(in the rows, 128 means zero)
Known rows, with every way that one mark hangs from another
vuvafa[sobir[litu radiv]]: [136 137 156  93 135 157 130 102  84 179  98 152  87 141  91 133 124 135
 118 125 115 108 138  83  72 119 128 193 119 148 133 179 113 179 149 133
 138 167 121 111 136 134 187  79  88 117 122  93 114  72 137  62 126 129
 103]
pober[vuvafa[sobir[litu]]]: [115 139 186  98  98 161 132 110 103 188 116 146 118 134  44 103 118 175
 135 124 113 107 110  78  90 113 129 143  96 138 175 170  94 199 177 112
 146 154 108 111 150 122 185  67 121  70 104 111 136 136 131  97 163 110
 113]
digoz[lareluv radiv]: [124 130 139 142 136 169 195 161 111 121 107 124 108 157 144 129 135 174
  94  98  81  87 100  59 149 176  79 151 104 191 119 141 108 172 131  76
 132 186  95 129 109 166 143 147  84 114 154 100 121 139  76 136 130 166
  97]
golu[gipa]: [122 120 151 116 171 130 160 144 124 121 149 135  65 149 120 107 127 149
 125 133 127  94  87 105 117 122 133 176  70 134 107  71 106 132 151 137
 138 145 120  68 126 111 150 111 119 148 115 102 115 111 150 152 165 138
 118]
golu[duvi gipa[pober sobir]]: [161 125 161 129 174 123 119 175 129 103 156 144  71 153 124 127 118 138
 174 155 100 134 115 148  77 166 107 165  99 103 121  63 145 153 151 137
 138 131 129  85 131 143 160  78 127 112  68 130  87 116 155 177 147 103
 114]
lareluv[digoz[radiv[sobir[litu]]]]: [145 143 146 147 115 169 144 123  78 197 115 156 132 132 113 103  87 140
 119 141 144 108 127  58 112 148 111 162 120 148 131 154 116 154 146  80
 146 164  37 131 142 133 190 129  94 120 205 107 106 115 163 144 157 149
 151]
digoz[radiv]: [140 137 141 122 127 164 183 125 103 154 111 145 113 129 128 115 126 166
  96 125  95 112 117  69 158 157 111 157 110 156 117 136 106 150 130 111
 149 170  89 104 113 138 145 133  94 134 178  95 118 126 126 140 159 174
 114]
lareluv[digoz[radiv[golu sobir]]]: [140 171 141 161 106 143 130 126  93 181 135 139 133 140 106 119 100 136
 128 142 160 109 131  74 115 156 113 141 130 147 129 113 119 130 132  83
 131 132  44 145 129 147 182 144  95 135 219 103 100 139 158 146 147 150
 149]
vuvafa[pober sobir[radiv[golu]]]: [133 168 147 149  97 117 147  85  73 169 109 117  81 145  72 148 117 116
 132 132 124 142 155 108  54 155 105 146 121 169 164 115 108 187 134 140
  97 125 144  99 122 142 196  93  90 140 112  64 137 120 160  51 141 124
  99]
radiv[golu[gipa]]: [121 148 136 116 154 117 129 128 136 119 163 123  75 156 102 125 130 133
 116 143 144  99  98 118 100 119 134 150 102 142 107  53 106 106 142 136
 123 129 123  86 109 138 153 115 102 153 149 106 103 111 135 124 141 126
 133]
radiv[digoz[lareluv] golu[gipa]]: [129 161 140 124 124 103 120 123 137  97 173  91  69 176 126 134 138 112
 122 117 153 104  94 109  89 123 109 128  88 157 105  70  94 121 145 108
 113 180 148 103  80 136 168 134 119 112 164 102  78 143  95 133 114 131
 137]
digoz[lareluv]: [104 115 173 137 153 137 174 188 109 112 126 112  77 153 111 125 132 173
 100  80  97  76  84  81 107 155  98 153  91 182 122 130 120 173 148 106
 113 184 117 124 129 158 163 143 102 113 121  96 124 140 104 118 133 141
  94]
lareluv[digoz[radiv[golu[gipa] sobir]]]: [139 165 130 160 121 143 131 118 103 171 143 142 123 147 119 120 102 127
 141 156 165 107 121  81 113 150 112 151 120 136 119  86 114 123 134  82
 137 122  54 127 123 138 174 137  98 144 205 111  98 128 158 161 151 147
 152]
gipa[golu pober[vuvafa] sobir]: [177 126 228 123 124 114  89 160 122 112  91 143 117 123  80  98 106 166
 131 144  82 158 100 127 121 158 130  71 156 116 204 110 183 201 184 108
 161 117 109 136 167 110 204  82 130 102  64  91 136 153 178 150 180 138
 101]
lareluv[digoz[radiv[golu sobir[litu]]]]: [142 160 138 146 110 161 123 112  89 192 127 150 136 142 105 115  90 127
 120 149 155 116 133  69 100 142 111 150 138 147 131 135 118 134 140  80
 139 152  42 140 129 145 186 130  85 129 223 110  99 111 148 133 142 143
 162]
golu[duvi gipa[pober] radiv]: [143 121 109 156 199 118 116 156 138  86 151 177  76 140 111 135 142 147
 175 155 154  97 132 111  96 150 134 213 105 104  78  79 134 153 120 124
 161 126 172  77 130 135 127 104 129 124  98 124  35 100 160 215 128 116
  94]
pober[vuvafa]: [111 116 191 118 109 139 150 133 109 161 119 120 109 107  64  73 125 189
 112 116 113 106  96  85 120 123 135 131  92 151 148 129 100 175 140 124
 138 139 108 109 149 114 172  92 123  91 116  99 136 149 157 137 179 132
 120]
vuvafa[pober sobir[litu]]: [132 151 162 118 100 152 161  95  69 196 106 147  90 161  59 139  91 130
 131 123 104 134 137  88  51 146  99 155  97 161 188 163  99 207 196 127
 118 179 113  75 143 136 198  82 106 107 110  79 156 127 142  55 158 111
 106]
golu[duvi gipa[sobir[radiv]]]: [148 127 137 120 171 125 135 147 134 108 145 130  73 140 157 119 135 146
 153 125 122 128 121 159  64 135 117 182 103 121 113  81 130 139 105 157
 123 134 128  68 129 146 161  71 106 132  89 120  88  73 155 136 125  99
 120]
golu[radiv[digoz]]: [140 154 149 141 129 103 126 109 116 132 136 146  85 129 112 123 141 160
 108  99 173  99 117  78 120 125 153 172 102 144 101 144 105 149 134 117
 170 177 140  95 128  94 159 145 130 106 183  84  65 144 134 164 142 168
  92]
digoz[lareluv radiv[golu[gipa[sobir]]]]: [137 154 123 144 147 155 159 139 144  97 133 120 106 186 161 155 135 148
 119 119 103 103 100  92 129 170  83 129 117 170 124  84 115 132 133  67
 124 156  97 121  94 175 138 128  76 129 143 116 111 126  51 135 111 141
 111]
golu[gipa[pober[vuvafa] sobir]]: [156 118 198 135 159 131 126 136 123 120 140 139  80 144  99  97 117 146
 148 169 102 128  92 112 112 142 124 139  87 112 149  58 135 165 176 101
 160 103 111 103 141  98 172  70 126  99  46 119 129 132 157 189 184 130
 111]
pober[vuvafa[sobir[radiv]]]: [118 135 181 123 102 138 136 110  99 175 105 128 109 117  60  99 135 174
 138 125 117 106 121  86  99 125 134 151 101 144 157 148 100 195 131 122
 137 123 125 128 148 118 184  76 114  89  94  96 132 133 155 108 161 127
 101]
pober[vuvafa[sobir[litu radiv[digoz]]]]: [134 133 180  97  88 151 118  75  93 190 101 127 115 117  59  91 124 152
 126 132 126 122 132  80  83 101 132 150 103 139 159 180  85 199 145 118
 148 163 128 115 136 102 199  60 121  61 115 103 115 115 146  96 148 121
 128]
sobir[litu radiv[golu[duvi]]]: [139 111 125  84 147 159 113 105 107 144 109 127  95 115 105 102 129 124
  90 139 123 127 163 116  52 100 123 191 161 153  98 154 116 140  88 159
 116 178 133 103 115 161 174  73  63 126 155 103  70  19 148  66  86 105
 158]
digoz[lareluv radiv[sobir]]: [127 153 128 145 126 151 172 169 125 125 120 124 114 155 147 135 148 161
 110 113  96  76  96  41 145 182  83 169 118 183 127 144 121 154 142  51
 121 165  82 157 134 171 165 145  83 119 163 123 135 147  91 150 132 181
  99]

Rows
[132 172 164 126  98  92 119 161 117 126 156  95  79 144 122 119 146 131
 115 105 138  84  85  66  99 144 109 154  93 170 129 143 110 149 169  80
 118 179 112 149 144 123 211 144 125  90 171 115 120 175 130 146 144 176
 120]	radiv[digoz[lareluv] sobir]
[146 174 160 131 124 100 106 124 142  96 170  92  73 182 139 146 135 115
 129 110 148 122  92 127  79 134 106 106  94 152 130  71 105 119 161 101
 119 172 131 105  94 135 178 124 117 105 148 109  85 148  79 125 113 126
 131]	radiv[digoz[lareluv] golu[gipa[sobir]]]
[114 151 172 125  98 130 123 103 105 170 114 120 113 119  54 108 137 165
 135 131 129 111 127  95  93 122 136 136 113 145 158 131  98 180 125 120
 126 109 128 130 135 131 181  76 104  97 109 100 126 126 150  98 149 120
 108]	pober[vuvafa[sobir[radiv[golu]]]]
[132 171  97  90 143 124  81 139 154 128 179 139  96 158 106 131 139 109
 151 164 158  98 120 115  48 114 127 196 135 130 118  93 120  93 151 123
 109 137 115 100 143 169 181  71  93 133 157 148  92  71 143 113 107 102
 167]	radiv[golu[duvi gipa] sobir[litu]]
[130 175  95 144 116 142 137 170 144 110 139 118 124 162 140 155 156 148
 135 117 112  86 119  72 109 183  79 155 146 179 119 125 120 131 118  64
  99 154  98 154 118 212 155 140  76 120 183 135 102 137  83 129  94 146
 122]	digoz[lareluv radiv[golu[duvi] sobir]]
[122 125 180 102 106 163 129  93  98 188  95 139 117 117  53  94 125 163
 126 134 113 111 129  79  84 107 134 162 113 143 161 173  95 201 142 117
 143 144 121 119 146 113 187  57 105  77  95 104 130 100 147  91 150 116
 118]	pober[vuvafa[sobir[litu radiv]]]
[152 103 197 115 131 119 107 163 107 111  92 141 113 109  55  81 113 160
 122 156  95 133 108  98 135 143 132  99 146 121 167 112 160 206 168 120
 152 130 135 129 147 110 186  97 134 113  86  84 118 149 200 157 180 149
 115]	gipa[golu pober[vuvafa]]
[155 116 135  99 174 154 127 132 133 119 132 146  79 144 152 112 124 133
 145 133 120 136 130 150  49 117 117 194 112 120 118 107 124 143 116 153
 130 162 123  62 130 146 168  52  95 121  91 125  84  41 143 119 112  89
 136]	golu[duvi gipa[sobir[litu radiv]]]
[150 171 133 121 122 110  92 103 124 146 141 157 100 130 113 124 145 136
 111 125 183  91 116  57 101 115 152 204 123 145 113 173 113 137 156  89
 169 175 124 116 161  95 189 120 116 100 188 109  78 118 135 163 135 171
 111]	golu[radiv[digoz sobir[litu]]]
[136 176 137  92 122 122  86 129 127 152 151 133  99 145  85 127 136 118
 103 150 142  92 111  85  78 119 133 173 146 159 135 130 124 105 169 105
 119 145  93 135 155 150 200 104  85 134 181 125 125  93 137  94 126 143
 153]	radiv[golu sobir[litu]]
[122 139 168  97 103 152 113  83 102 184 104 133 120 126  50 103 129 154
 129 138 124 112 135  86  75 106 135 148 126 145 161 159  94 183 138 117
 135 135 123 123 139 129 187  55  97  83 110 106 122  97 137  81 135 110
 128]	pober[vuvafa[sobir[litu radiv[golu]]]]
[155 151 156 116  85 141 145  56  54 194  92 126  84 137  80 124 102  98
 123 135 122 154 162  87  44 125 102 166 104 164 166 176  90 211 153 132
 124 188 143  82 119 109 215  71 100  98 115  69 128 102 161  51 140 127
 117]	vuvafa[pober sobir[litu radiv[digoz]]]
[125 173 112 145 120 143 146 156 135 117 132 113 115 168 137 151 155 145
 112 123 112  81 103  55 134 178  84 148 142 189 123 119 118 130 137  52
 110 150  92 163 120 187 161 146  71 130 181 122 125 139  75 131 113 167
 115]	digoz[lareluv radiv[golu sobir]]
[169 115 154 129 179 128 122 160 122  99 141 137  68 137 138 115 129 128
 167 163 103 139 129 151  70 155 111 179 112 108 106  69 148 157 117 140
 135 118 139  92 127 139 166  67 112 119  58 125  78  79 173 166 130 107
 109]	golu[duvi gipa[pober sobir[radiv]]]
[131 148 147 153 137 107 131 128 122 110 133 132  83 139 121 133 148 164
 107  78 165  85 109  69 113 136 130 167  98 164 102 149 110 160 131  94
 156 191 146 112 126 115 155 158 121  95 164  90  65 151 102 164 124 160
  83]	golu[radiv[digoz[lareluv]]]
[136 120 172 131 155 134 129 134 111 133 139 147  81 151  67 101 122 141
 161 176 114 109 101  92 114 141 125 163  75 114 133  69 118 179 179 103
 156 109 137 101 132 106 162  80 139 106  59 117 122 140 164 180 183 131
 106]	golu[gipa[pober[vuvafa[sobir]]]]
[142 158 133 126 144  93  99 154 144 100 111 159 109 125 113 131 147 166
 115 103 166  90 105  87 123 136 156 156 158 140 143 137 158 146 151 118
 151 136 130 109 171 124 178 137 117 167 160  86 104 127 168 146 148 169
  89]	gipa[golu[radiv[sobir]]]
[150 177 110 100 110 159 125 105 123 162 128 145 129 143 118 130 135 126
 100 161 119 104 122  60 127 143 118 165 154 157 125 140 112 112 146  85
 140 153  76 133 126 155 171 111  72 138 204 123 121  98 112 117 129 164
 147]	digoz[radiv[golu sobir[litu]]]
[132 161 111 123 123 163 134 141 133 129 122 128 123 168 132 146 142 136
 100 131 107  83 112  50 120 160  83 164 151 186 128 147 114 133 148  47
 117 173  84 153 122 186 168 126  59 119 181 127 121 108  66 111  99 155
 130]	digoz[lareluv radiv[golu sobir[litu]]]
[130 168 158 123 101 103 117 133 118 114 157  85  80 159 106 132 133 129
 100  98 138 111 104 101  88 135 111 110 104 171 117 110 101 136 144 109
 107 195 134 125  91 141 176 149 111  98 189  92  81 160  90 109 111 144
 135]	radiv[digoz[lareluv] golu]
[152 137 140 133 192 138 119 100 148 116 138 181  84 162 140 135 132 152
 132 124 163 100 103 101  97 118 146 197 106 129 119 110 127 131 158 103
 183 148 119  63 153 101 147  91 104 128 110 115  91  73 107 162 139 125
  97]	golu[gipa[sobir[litu]] radiv]
[164 176 157  98 115 114  90  83 133 132 170 116  83 165 123 127 115 104
 116 139 155 143 108 133  77 103 133 124 106 127 129  84 104 106 165 125
 142 179 119  82  96 105 186  96 121 109 173 107  86 114 107 120 126 127
 156]	radiv[digoz golu[gipa[sobir[litu]]]]
[185 135 190 117 146 106  94 193 119  90 110 149  97 136 107 132 110 153
 147 127  82 164 121 154  90 175 119 101 166 110 173 110 195 186 171 140
 140 145 118 117 152 150 191 100 129 123  90  95  98 134 175 136 145 123
  96]	gipa[golu[duvi] pober sobir]
[136 138 152 124 118 109 124 111 105 115 122  85  77 129 127 115 145 117
  87 113 135 115 132 100  85 124 115 151 126 174  93 119 111 146  90 124
 110 170 149 132  92 133 182 130  86 116 166  80  74 102 127 100 103 152
 128]	sobir[radiv[digoz[lareluv] golu]]
[142 151 152 163 113 149 150 136  82 190 120 144 126 131 114 106  97 147
 127 133 145 105 120  66 124 158 112 158 117 146 126 127 119 150 134  82
 141 142  39 140 141 128 181 149 102 129 200 102 112 143 170 162 167 161
 137]	lareluv[digoz[radiv[sobir]]]
[132 141  95 151 162 109 124 142 156  78 163 141  82 157 146 141 155 154
 164  94 181  89 122 108  79 132 116 195  80 131  79 106  99 145 107 112
 147 178 177  69 108 141 130 124 137 101 134 119  25 125 112 188 102 109
 101]	golu[duvi gipa radiv[digoz[lareluv]]]
[188 148 166 102 115  98  99 137 129 100 102 117 101 118 157 116 132 149
 123  88 121 168 137 170  69 137 132 108 163 127 161 140 163 163 111 164
 127 172 131  96 134 132 203  95 113 130 138  79  80 105 173  97 115 129
 116]	gipa[golu[duvi] sobir[radiv[digoz]]]
[140 135 154 120 108 156 159  73  59 191  85 137  85 142  73 129 100 115
 122 133 108 139 159  89  47 133 101 175 116 169 171 171 104 211 155 136
 118 164 131  84 133 131 204  67  88 117  93  69 145  83 160  43 143 118
 105]	vuvafa[pober sobir[litu radiv]]
[180 115 212 140 159 124 120 145  80 124 103 135  68 126 119 111 119 133
 111 158  74 144 129 113 102 163 124 153 139 135 132 109 171 177 141 119
 149 121 112 144 148 116 196  91  89 115  75  96 116  98 167 144 152 159
  93]	gipa[pober sobir[radiv]]
[130 139 125 154 166 109 130 116 143  88 155 141  71 158 139 132 153 144
 132 106 184  77  98  79 114 124 133 187  74 146  87  97 103 142 136  88
 161 172 162  78 114 100 141 135 130 111 136 102  61 132 105 194 129 151
  92]	golu[gipa radiv[digoz[lareluv]]]
[150 168 146  90 105 137 103  71  92 175 115 132  90 150  86 141 124 111
 118 133 138 125 145  96  57 108 134 171 126 143 129 169  98 161 146 129
 135 180 135 117 112 128 198  86  96 106 164  95  89  90 122  54 109 132
 124]	vuvafa[sobir[litu radiv[digoz golu]]]
[125 162 119 123 122 102 112 144 145  91 181  90  75 169 127 139 141 120
 148 112 151 116 116 134  60 132 101 131  91 146  99  80  91 124 123 124
 100 185 160  91  77 168 163 123 125  99 164 117  49 139 100 126  91 102
 149]	radiv[digoz[lareluv] golu[duvi gipa]]
[139 154 142 120 101 148 137  66  70 185  94 131  88 149  70 140 103 103
 122 146 120 145 164 101  39 133 101 163 133 167 172 149 102 193 149 134
 106 154 137  89 124 143 200  70  74 122 112  71 136  82 147  29 127 111
 120]	vuvafa[pober sobir[litu radiv[golu]]]
[127 147 184 120  83 129 126  92  97 179 109 117 111 113  65  98 134 158
 137 124 128 116 126  84  97 119 135 136  95 140 154 153  90 194 129 120
 142 137 132 125 133 102 192  77 126  75 111  95 118 145 154 113 161 135
 106]	pober[vuvafa[sobir[radiv[digoz]]]]
[157 165 129 114 121  98  90 127 127 108 179 112  73 148 104 121 126  96
 153 166 149 142 131 138  72 130 121 138 104 115  91  62 108 122 133 139
 125 161 160  92  82 133 169 108 139 107 161 115  43 136 153 156 119 120
 156]	radiv[digoz golu[duvi gipa[pober]]]
[169 136 188  84 139 137 106 140 126 125  94 153 108 146 122 122 103 157
  97  94 104 147 101 131  94 127 135 105 161 137 192 155 167 164 186 132
 151 190  87  90 159 127 199  89  99 137 132  86 132  93 136  81 141 129
 115]	gipa[golu sobir[litu]]
